What can hang from each mark:
feno: minuv
lotat: bogag
buvil: zezes
minuv: venem
venem: ralezi
bogag: zado
pakam: buvil lotat minuv ralezi
patim: pakam
zado: lotat minuv patim ralezi

Every row comes from one small tree of marks. The marks that hang from a mark follow it in brackets, in alphabetical order. Every link used is in the known rows. Which tree was each row made from?
In the rows, 100 means zero.
Known rows:
zado(minuv ralezi): 93,99,97,128,94,110,84,97,110,97,94,93,108,104,118,88,120,127,86,112,84,68,133
pakam(buvil(zezes) minuv(venem)): 72,110,91,127,76,119,74,102,78,77,85,89,126,81,125,114,118,135,104,77,103,109,107
patim(pakam(lotat(bogag(zado)) minuv ralezi)): 85,85,96,144,114,77,67,78,112,104,72,108,114,120,123,105,132,137,104,86,133,84,135
lotat(bogag(zado(patim(pakam) ralezi))): 113,89,102,147,127,84,91,75,121,117,96,95,98,130,126,94,136,130,113,110,94,75,123
buvil(zezes): 85,116,93,111,90,108,108,89,95,105,92,99,91,89,109,104,102,105,109,83,96,105,105
pakam(minuv ralezi): 78,104,96,125,92,106,68,90,94,85,73,106,115,97,124,104,123,129,98,91,106,90,133
feno(minuv): 107,120,107,104,105,92,102,92,100,83,106,99,93,109,118,105,112,117,105,102,79,102,118
lotat(bogag): 105,109,100,135,109,91,99,85,107,107,99,95,101,117,116,106,116,117,112,106,95,98,114
pakam(buvil): 81,110,91,121,94,103,86,94,94,91,85,83,111,91,118,112,106,122,99,99,86,110,101
pakam(lotat ralezi): 80,99,85,122,109,89,78,98,104,103,83,96,111,113,104,100,122,120,107,89,119,94,132
bogag(zado(lotat minuv ralezi)): 113,82,97,142,116,102,85,85,118,113,95,91,111,124,129,83,133,138,100,112,84,59,133
patim(pakam(buvil(zezes) lotat minuv(venem))): 71,94,89,132,94,92,70,91,96,92,77,95,119,98,117,114,117,135,101,72,128,102,112
lotat(bogag(zado(minuv))): 114,96,106,146,113,90,95,83,112,112,99,98,104,127,127,98,127,129,113,114,94,85,124
bogag(zado(patim(pakam))): 105,85,100,131,124,82,89,72,118,115,87,95,91,123,122,97,122,126,108,104,94,78,110
zado(ralezi): 92,107,93,122,104,108,91,91,102,100,93,92,103,104,111,96,114,116,96,104,82,79,120
patim(pakam(buvil(zezes) lotat minuv(venem) ralezi)): 64,91,84,131,93,93,61,91,97,88,72,99,123,97,118,111,128,139,102,71,135,97,123
lotat(bogag(zado(minuv patim(pakam) ralezi))): 113,85,105,150,122,85,87,78,125,116,97,96,100,130,129,90,139,135,108,114,95,70,129
bogag(zado(minuv patim(pakam(buvil lotat)))): 101,77,100,139,118,80,77,81,123,113,84,92,101,122,127,92,129,138,100,106,101,75,121
minuv(venem): 96,111,88,118,95,106,93,97,91,89,109,87,109,112,101,111,107,120,114,99,97,93,102
venem(ralezi): 92,108,80,127,94,113,85,92,105,94,107,94,101,109,99,108,98,114,102,102,90,95,118
lotat(bogag(zado(minuv patim(pakam)))): 114,87,106,148,121,80,90,77,123,116,96,97,98,130,129,95,133,132,111,113,99,79,123

Write each row's tree:
112,88,94,138,122,101,90,81,112,115,94,90,108,124,124,89,128,131,106,106,83,67,123  bogag(zado(lotat ralezi))
83,92,88,135,102,89,68,88,104,93,87,99,115,116,108,113,113,132,100,82,128,90,121  patim(pakam(lotat minuv(venem(ralezi))))
66,89,89,133,101,85,58,86,103,91,64,99,121,100,122,111,124,138,94,80,128,96,126  patim(pakam(buvil lotat minuv ralezi))
102,72,93,148,122,79,66,82,145,110,89,79,106,121,135,86,149,149,93,104,108,71,129  zado(lotat(bogag) minuv patim(pakam(buvil ralezi)))
114,88,90,150,108,109,80,99,121,101,115,80,123,127,123,83,144,145,100,110,94,57,137  zado(lotat(bogag) minuv(venem) ralezi)
93,86,96,147,113,83,71,83,108,102,86,101,118,125,119,106,129,139,106,87,127,80,127  patim(pakam(lotat(bogag(zado(ralezi))) minuv(venem)))
76,87,93,155,107,92,51,98,98,94,68,95,138,111,136,103,149,151,106,85,126,97,145  pakam(buvil lotat(bogag(zado)) minuv ralezi)
82,91,90,122,114,83,75,80,120,101,79,87,94,104,117,101,123,127,97,96,101,89,108  zado(patim(pakam(buvil ralezi)))
115,89,105,149,121,89,89,83,121,115,99,94,101,129,129,88,139,133,109,116,90,71,130  lotat(bogag(zado(minuv patim ralezi)))
93,80,86,134,106,88,67,95,128,98,105,85,103,124,106,95,125,138,96,100,117,72,124  zado(minuv(venem(ralezi)) patim(pakam(lotat)))
116,90,95,138,132,82,89,82,132,119,100,76,95,127,123,91,132,127,107,101,92,82,113  zado(lotat(bogag) patim)
117,78,91,150,122,98,73,97,136,107,114,71,113,132,126,74,156,149,98,111,93,49,135  zado(lotat(bogag) minuv(venem) patim ralezi)
67,97,84,146,90,105,57,109,87,84,80,93,140,99,125,107,148,148,115,69,137,104,138  pakam(buvil(zezes) lotat(bogag) minuv(venem) ralezi)
70,91,84,127,106,82,69,85,108,98,72,94,112,104,112,110,120,129,99,86,123,98,118  patim(pakam(buvil lotat ralezi))
110,83,90,132,113,94,77,97,129,104,108,72,106,123,119,86,133,140,98,104,96,68,118  zado(lotat minuv(venem) patim)
92,91,94,148,112,85,77,99,106,108,87,84,123,118,124,103,129,137,109,98,110,102,123  pakam(buvil lotat(bogag(zado(minuv))))
86,98,95,127,97,92,77,80,100,90,84,101,109,107,116,114,110,129,99,89,113,89,110  patim(pakam(minuv(venem)))
110,82,83,137,110,102,72,98,132,100,115,72,108,126,114,87,131,141,97,105,97,67,123  zado(lotat minuv(venem(ralezi)) patim)
85,94,90,145,104,94,61,103,96,90,87,99,133,122,117,104,143,142,114,83,136,88,144  pakam(lotat(bogag) minuv(venem) ralezi)
65,97,90,145,94,100,60,103,93,92,68,98,132,94,131,103,144,142,106,70,132,108,140  pakam(buvil(zezes) lotat(bogag) minuv ralezi)
103,80,97,137,129,84,82,77,120,117,87,93,97,126,120,88,132,131,104,103,96,65,123  bogag(zado(patim(pakam(lotat)) ralezi))
77,90,86,141,111,90,74,97,106,109,80,90,117,107,123,97,147,136,117,82,123,101,132  pakam(buvil(zezes) lotat(bogag(zado(patim))) ralezi)
107,80,91,140,134,74,79,73,139,117,91,83,95,128,124,92,140,134,105,96,108,76,118  zado(lotat(bogag) patim(pakam(ralezi)))
72,109,84,133,72,127,69,104,81,73,92,90,127,84,121,114,116,137,103,78,104,108,113  pakam(buvil(zezes) minuv(venem(ralezi)))
93,99,101,145,109,86,76,96,101,104,83,98,120,119,122,105,123,131,104,85,120,99,132  pakam(lotat(bogag) minuv)
103,79,101,134,117,84,79,77,123,112,85,98,96,122,127,90,131,136,102,109,98,68,125  bogag(zado(minuv patim(pakam(ralezi))))
113,94,104,149,114,94,93,84,113,112,100,98,107,127,127,92,133,131,110,116,91,75,131  lotat(bogag(zado(minuv ralezi)))
57,99,86,132,88,105,58,105,88,88,64,97,131,84,126,104,133,138,100,66,128,108,135  pakam(buvil(zezes) lotat minuv ralezi)
